Known rows, with every step that occurs
noga/kagi/zibob: [  2.7 -19.4 -37.1   3.8   4.9   8.4 -38.9  -8.6   4.3 -13.0  -0.1 -37.9
  14.7  -4.6  11.4 -25.3  17.8  10.9   6.6  -4.7   0.7 -31.4   1.2  30.0
   2.6]
rotuk/kekiguv/vivibe/zolene: [ -9.7  12.7  10.8  -3.5  -2.9   1.0  -4.1   6.0  -1.2  -0.3   0.6  45.2
 -24.4 -22.1  -2.5  -4.2 -10.8  -5.8  -1.7  -5.0 -20.2  41.2  -8.8  -6.1
  36.3]
vivibe/zolene: [  7.1   0.0   7.2  -1.5  -3.8   0.7 -11.7   6.4  -6.9  13.4  12.1 -15.9
  15.6 -25.8   6.9  13.8  -3.4 -19.1   5.2  -5.7 -29.2 -31.1   7.5  11.4
  44.3]
zibob/rotuk/kekiguv/vivibe/zolene/kagi/noga: [ -0.4   9.3  20.8 -14.2  -2.8 -15.1  -2.4   4.9   1.9   5.8 -11.8  30.9
 -34.4   0.5 -18.2   8.1  -7.9 -15.2 -33.3  -8.6  -7.4  72.4 -12.4 -21.5
   6.8]
vivibe/noga: [ -4.9   0.7   5.5   8.1  -2.8   1.3  41.9  -7.6   9.3  12.0   1.0 -19.1
  18.7 -27.5   1.9  15.1   8.0  -0.8  22.1  18.3  16.9 -37.8   8.6  11.3
  14.9]
kagi/zolene: [ -7.2   3.2  27.7   5.4  -4.1   6.7  18.6   6.8  -1.3  25.7  11.6   5.4
  12.8 -26.9   5.8 -19.0  -7.3   1.0   8.3  -3.8  -8.7 -31.1   4.0 -19.7
   3.7]
zolene/vivibe/kekiguv: [-14.6 -16.9  13.5   3.5   3.2  -0.9   3.3  -9.8 -23.4   2.7   8.4   4.2
  20.8  25.5  -7.7 -30.4  -0.8  19.7  13.8 -21.1   4.7 -33.0  10.0   9.9
 -28.2]
zolene/kagi: [ -8.6   4.9   2.9  11.9   0.2   4.2  17.3  -7.3   0.6   4.2  12.1 -15.9
   4.0  -7.3   6.3  -7.2  -8.2   0.6   0.9  -6.7 -13.2 -14.1   4.1  20.4
   2.8]
rotuk/kekiguv: [-13.2  -4.8   9.5   2.0  -3.9   0.4   6.6  -1.8  17.1   3.7   5.1   2.2
 -14.1 -25.0  -9.2 -33.9  -9.7  11.7  -4.1  -3.7  -7.0  26.3   8.0  -3.0
  32.1]
kagi/zibob/rotuk/kekiguv/vivibe: [-15.9 -42.6 -31.3  -9.2  -3.0 -11.1  19.1  -6.1   8.1   5.3   4.1  45.6
 -12.5   2.5 -13.2 -26.1   8.1   9.3 -24.0 -14.5  13.2  60.1 -12.1  -0.6
   3.9]
kagi/zolene/vivibe: [-12.7  17.6  28.8   5.1  -2.8   2.9  19.7   3.8 -22.0  18.1  12.7  19.9
   3.9  17.0   4.2 -16.8  -7.0 -10.0   4.6  -1.4  -9.1 -26.0   5.4 -21.8
 -15.1]
rotuk/zolene/kagi/noga: [ -6.8  16.8  15.8  18.2  -2.7   1.9  -1.7   3.7  26.7   4.2   2.4  -7.9
   9.5 -12.7  11.4  25.6  -0.4   6.9   0.8  -6.1 -27.4  -4.6   0.0 -34.3
   1.7]
zolene/kagi/noga: [-15.5  18.7  14.8  12.6  -0.8   8.7   5.4 -10.3   0.0  15.1   5.2  -9.3
   1.8  -5.4   4.9  -8.8   9.4  -2.9  -0.3 -12.1 -11.4 -18.1   1.4   1.5
  -1.6]
noga/kagi/zibob/lumi: [  9.3  -1.4 -25.6  -4.3   6.3  23.1 -55.0  -6.2  -7.6 -12.6   9.0 -42.2
  16.3  21.3   7.1 -21.2  15.3  13.5  19.6  -9.4  11.9 -29.5  22.9  22.5
  -3.9]
vivibe/noga/kagi: [ 15.5  11.9   4.2   5.5   5.6   3.7  -4.5  -5.2  12.2 -12.2 -17.9 -55.6
  12.9 -21.1   4.0  10.0   6.0   3.7  22.3  29.0  22.2 -40.6   6.8  21.8
  -0.4]
noga/kagi/zolene: [ 15.0  14.4  24.0   2.2   4.2   8.2 -34.4   8.2   1.8  -3.7  -9.9 -36.1
   7.3 -18.5   9.6 -20.7  -6.5   7.3   5.2   4.8  -3.1 -33.3   3.1  -5.6
 -11.6]
zibob/rotuk/kekiguv/vivibe/zolene/kagi: [  5.3  -2.9  12.0 -15.4  -2.8 -15.9   6.5   7.4   2.1  -3.4  -6.0  26.2
 -33.5  -1.3 -17.7   7.9 -23.2 -11.4 -33.1  -3.2  -8.1  75.6  -9.8  -6.9
   8.6]
kekiguv/vivibe/zolene/kagi/zibob/lumi: [ -5.7  20.9 -19.2  -2.7   2.0  23.1  -5.8   0.7 -31.7   5.9  26.2  36.7
  -1.8  23.9  10.3  26.2   4.3 -20.9  19.4 -16.5 -15.7  -2.1   4.7  15.1
   6.4]
rotuk/kekiguv/vivibe: [-18.7   3.3   9.8   6.1  -0.5   2.3   9.9  -1.8   6.0  -4.8  -2.9  55.0
 -20.6 -15.6  -0.1 -27.8  -9.1  18.5  -3.6  -7.5  -0.9  48.8 -13.6  -6.4
  16.5]
kagi/noga: [-13.5   2.6  19.4  10.1  -2.3   5.1  -6.0  -7.1   4.0  19.8   0.2   3.2
  18.3 -14.9   7.9 -18.6  20.9   8.8   5.4 -14.0  -4.8 -27.6  -0.4  -9.4
  16.5]
kekiguv/vivibe: [-13.7  -1.5   8.2  11.5   4.3   4.8  12.2  -0.5  -7.9  -0.9   0.7  55.4
  13.5  -5.8  15.4 -11.0  -1.1  21.9   5.1 -13.7  -0.4   3.6 -22.1   7.5
   3.7]
zibob/kagi/zolene: [ 30.6  13.3  33.3   4.1  -5.4  13.3   1.7   8.9  -5.6  22.2  -1.3 -20.4
   7.6 -12.3  13.8 -16.4  -9.0   8.9  15.0  -8.6   0.0 -75.7   6.5  -7.3
  11.7]
noga/kagi: [ 14.9  -0.2   4.6   5.3   8.0   3.8 -45.3  -0.2   6.1 -18.6 -13.0 -44.9
  12.5 -10.3  10.5 -22.1  -1.8  19.0   4.0   1.4  -0.3 -24.6   0.7  22.2
   4.4]
zolene/kagi/zibob/lumi: [-14.8   2.9 -27.9   1.4  -0.9  24.0   6.5 -11.1 -13.5  11.1  34.0 -12.9
   5.7  24.2   2.2  -6.4   9.6  -4.1  18.6 -15.5  -0.7 -17.9  26.1  21.1
  -4.4]

Rows
[ 26.6  -3.5  12.0  -4.8   4.2 -24.6  -7.4  10.1  19.5 -26.2 -22.9 -35.6
  11.4  26.1  -6.5  41.2 -11.1   8.0 -16.7  25.6  16.3  14.2   1.2 -22.5
 -26.4]
zibob/rotuk/zolene/vivibe/noga/kagi
[  7.1  26.8   5.3   5.7   6.7   1.1  -0.9  -8.9 -12.0 -21.0 -13.6 -35.2
   5.5  28.5   3.0  10.6   4.4  -5.0  16.5  28.4  18.6 -34.8   7.7  19.3
 -18.6]
zolene/vivibe/noga/kagi
[  4.5  29.9  21.1   6.0   7.3  11.1   9.6   3.2  -3.7  -7.4 -20.4  15.8
   1.8 -15.5  11.6  15.5   0.0   4.6  22.4  24.8  22.4 -19.4 -16.2  -5.2
 -25.8]
kekiguv/vivibe/noga/kagi/zolene
[-11.7   7.7   6.5  11.0   3.6   5.8  43.9  -5.2  -2.7   2.0  -5.3  40.1
  13.6 -15.4  10.2  18.1   5.1   8.8  21.6  10.9  19.9 -10.2 -16.0   8.3
  -0.2]
kekiguv/vivibe/noga
[ 16.6 -25.6 -30.8  -3.5   5.6 -14.8 -41.6   2.8   9.8 -26.7  -9.5 -30.9
  10.9  35.4   0.1   4.7   5.2   9.9 -21.3   1.2   2.9  10.0  -1.2  -3.3
 -23.3]
noga/kagi/zibob/rotuk/zolene/vivibe
[ 23.8  27.9  33.9   4.6  -3.3  11.0   2.8   6.6 -24.7  15.9   1.1  -7.5
   0.5  26.5  11.5 -15.9  -9.7  -1.2  11.9  -5.3  -0.8 -73.0   8.2  -6.5
  -3.5]
zibob/kagi/zolene/vivibe
[  6.7 -14.9  15.3 -17.7  -1.8 -18.9  -0.9   9.9   3.8  -0.7  -8.4  35.9
 -20.1  -8.7 -18.1   0.3 -16.9  -3.2 -32.8  -4.9  -4.8  70.4 -11.1 -13.3
  21.8]
zibob/rotuk/kekiguv/vivibe/zolene
[ 20.3 -37.0 -32.3  -3.7   3.5 -13.5 -41.8   5.6  25.8 -20.4 -11.3 -41.8
  18.3   0.3   2.2   3.8   5.3  17.6 -19.5  -1.2   3.2   7.2  -2.0  -2.4
  -9.6]
noga/kagi/zibob/rotuk/zolene
[ 24.7  13.7  26.3   8.0  -2.3  10.7 -20.9  -3.0  -2.8  18.3 -12.0 -22.2
  13.5  -0.5  14.4 -15.4  15.7  14.4  12.5 -17.2   2.4 -73.5   1.9   0.5
  23.3]
zibob/kagi/noga
[ 12.1 -22.5   9.0   1.0  -2.2 -20.7  12.1  11.5  30.1  -4.9  -1.7 -18.2
  10.5  -3.6  -5.3  27.7 -22.6  11.5 -30.6  -3.7 -10.5  31.1  -1.7 -22.0
  -8.3]
zibob/rotuk/zolene/kagi
[-15.5 -33.9 -33.2 -10.5  -5.0 -13.3  43.3  -8.5  12.1   6.4  -0.7  33.9
 -12.6  -5.3 -17.5  -1.5  14.2  -0.4 -10.8   7.0  29.6  48.8  -8.7  -0.6
   0.5]
kagi/zibob/rotuk/kekiguv/vivibe/noga
[  0.2 -16.1 -27.5 -15.8  -7.6  -9.3   4.1   0.5   1.7  13.5  16.3 -20.9
 -25.0  -8.3 -18.6  10.5  -4.0 -37.5 -22.4  -3.7 -23.1  31.4  11.8  11.5
  26.7]
vivibe/zolene/kagi/zibob/rotuk/kekiguv
[ -6.8 -34.9 -31.6 -16.9  -5.5 -12.5   4.7   1.9  -0.3   8.7   8.4  36.0
 -16.3  -4.2 -14.7  -4.6   5.7 -13.5 -24.1 -11.7  -4.2  52.8  -7.9   0.0
  22.7]
kagi/zibob/rotuk/kekiguv/vivibe/zolene
[ -7.0   4.2 -22.0  10.1  -3.7  15.4  -1.2   2.5  15.2   0.2  28.5 -11.5
  14.3  14.6   8.5  27.7  -0.7   5.9  15.7 -10.2 -16.5  -5.4  23.0 -16.4
  -2.1]
rotuk/zolene/kagi/zibob/lumi
[-15.8  -1.1  34.6   1.3  -2.7   4.4  15.6   1.4 -25.5  19.6  11.5  12.3
  12.5  10.7  -6.7 -30.3  -6.8   5.7  17.7 -14.7   0.8 -40.1  10.4 -20.0
 -39.8]
kagi/zolene/vivibe/kekiguv
[  2.5  10.1 -25.6  11.6   1.3  -0.9  -5.7  -1.1  14.5 -21.0  -4.5 -25.0
  13.5  21.9   9.2  38.1  12.8  -2.2  17.4  26.1   2.5 -24.7   6.5  -9.4
 -15.9]
rotuk/zolene/vivibe/noga/kagi/zibob
[ -1.8 -14.7 -25.5  -8.2  -0.4  -3.3  10.4   2.1 -18.8   5.7  11.1  37.1
  -4.6   9.0   1.6  26.0  -0.8 -22.4 -13.1 -11.7 -15.0  23.5 -16.9  15.7
   0.9]
kekiguv/vivibe/zolene/kagi/zibob/rotuk
[-18.7  11.2 -25.1  -0.8  -4.0   7.2   7.0  -1.5  -5.6   3.2  13.5  42.1
 -34.4  -8.9  -2.8   0.6  -2.1 -21.5  -1.5  -5.9 -23.2  44.4  -6.3   8.3
  23.1]
rotuk/kekiguv/vivibe/zolene/kagi/zibob
[ 13.4  -5.6  11.6 -13.0   4.9 -17.0  -0.4   1.2  17.4 -22.5 -32.5   2.6
 -23.3  -6.3 -17.5  -0.5  -8.3  15.0 -21.3  19.2  34.0  62.9 -11.4  -3.9
 -11.8]
zibob/rotuk/kekiguv/vivibe/noga/kagi
[  0.2   7.3   8.3   2.1   1.6   4.3  -4.4   6.9 -17.4   3.9   4.9  44.1
   8.4 -14.4  15.5  16.8  -3.4  -9.6   6.1 -10.7 -21.8  -5.4 -17.2   8.7
  25.7]
kekiguv/vivibe/zolene
[ -3.9 -32.2 -33.6  -3.7  -4.6 -20.0  36.3  -2.1  12.7   2.9   6.4  -1.6
  17.5  22.5  -8.4  34.7  13.5  -6.3  -9.0  12.0  14.6   4.1   3.8 -16.4
 -12.1]
kagi/zibob/rotuk/zolene/vivibe/noga
[ 10.3  27.4  24.4   1.4   6.5   6.6 -33.6   4.8 -17.8 -10.4  -9.6 -22.8
  -1.1  19.3   7.6 -20.8  -7.2  -0.9   3.8   7.9  -3.3 -29.3   4.2  -6.3
 -28.1]
noga/kagi/zolene/vivibe
[-13.5  28.6  28.9   4.9  -4.1   2.8  48.5   0.4 -17.0  20.5   6.7   5.7
   3.7   8.5  -1.2   9.1  -1.5 -20.5  20.0  21.8   9.1 -40.6  10.3 -20.0
 -18.1]
kagi/zolene/vivibe/noga
[  9.0   8.1 -23.6  -3.3   3.5  21.0 -14.7  -9.3  -0.8  -6.2   1.2 -54.1
  15.2   7.7   1.3  12.4  23.7  -0.6  37.4  21.2  32.7 -44.6  26.3  23.5
  -7.8]
vivibe/noga/kagi/zibob/lumi
[ -2.1  21.2   4.6   5.2   2.2   7.4   4.2   3.7 -20.1   0.6   8.7  35.4
  -3.0  -5.2  13.6  25.6 -10.4 -17.5   2.2  -8.7 -26.7   1.4 -16.2  14.6
  10.8]
kekiguv/vivibe/zolene/kagi
[ 12.5   5.5  26.8 -15.0   1.7 -12.6   8.9   8.3  14.7 -10.1 -30.2  10.5
 -28.2 -12.4 -20.3  -1.5 -15.4   5.1 -16.7  23.4  32.6  56.4 -10.8 -27.9
 -23.4]
zibob/rotuk/kekiguv/vivibe/noga/kagi/zolene
[-11.1   8.7 -28.0   4.1   0.3  10.0   8.6  -1.9 -21.9   6.6  18.2  39.1
  -3.2  -0.2  14.3  22.0   4.6 -24.2   6.2 -12.5 -25.8  -3.6 -14.1  22.2
  10.8]
kekiguv/vivibe/zolene/kagi/zibob
[-10.1 -34.6 -34.5  -3.5  -2.1  -9.3  26.0 -10.4   0.9  12.1  17.6 -15.4
   3.8   7.8  -7.9  -6.8   5.8  -5.5 -20.6 -13.0   1.5   7.9   1.6  22.5
 -10.1]
zolene/kagi/zibob/rotuk
[ -1.1  25.5  14.0   1.7  -4.8   7.1 -12.2   1.1 -10.2  19.1   8.8 -21.3
  -1.2 -13.8   4.8  21.5   4.7 -32.4   2.2  -7.0 -35.1 -26.7   6.7   2.0
  26.0]
vivibe/zolene/kagi/noga
[ -6.2 -15.6  14.9  10.5   0.3  -6.3  -3.1   4.6   6.3  -6.5   5.1   3.2
  26.9  14.6   0.1   4.4  -8.0  26.5  11.3 -14.2 -11.7 -18.6   8.8 -25.3
 -23.4]
rotuk/zolene/vivibe/kekiguv
[ -2.8  35.0  23.1   1.3   1.4   8.4   7.5   2.3  11.0  -9.9 -22.4  19.9
 -31.0 -25.1  -3.8  -4.6  -9.7   4.0  13.1  27.8  19.7  28.9  -7.4 -19.3
 -10.8]
rotuk/kekiguv/vivibe/noga/kagi/zolene
[  4.0  -3.1 -22.0 -11.8   1.3 -13.4   3.3 -10.9   0.2 -18.2 -14.8 -29.9
 -19.8  34.8 -20.7  -0.8  11.3 -11.7  -8.4  27.4  31.1  20.4  10.2   9.8
 -21.9]
zolene/vivibe/noga/kagi/zibob/rotuk/kekiguv
[  9.4 -34.1 -31.4 -13.9   2.1 -10.6 -36.8  -3.6  18.1 -16.3 -12.4 -39.9
 -11.5   0.0 -14.0 -31.8   5.9  10.6 -24.7  -0.5  12.7  32.6   3.9  14.0
  -1.0]
noga/kagi/zibob/rotuk/kekiguv
[  5.2 -27.3 -30.2 -10.0   5.6  -7.9 -33.7  -1.7   9.3 -22.5 -16.9   3.7
 -15.8   7.2  -6.6 -28.4   5.4  18.3 -24.5  -4.0  16.7  50.6 -14.4  11.0
 -11.3]
noga/kagi/zibob/rotuk/kekiguv/vivibe
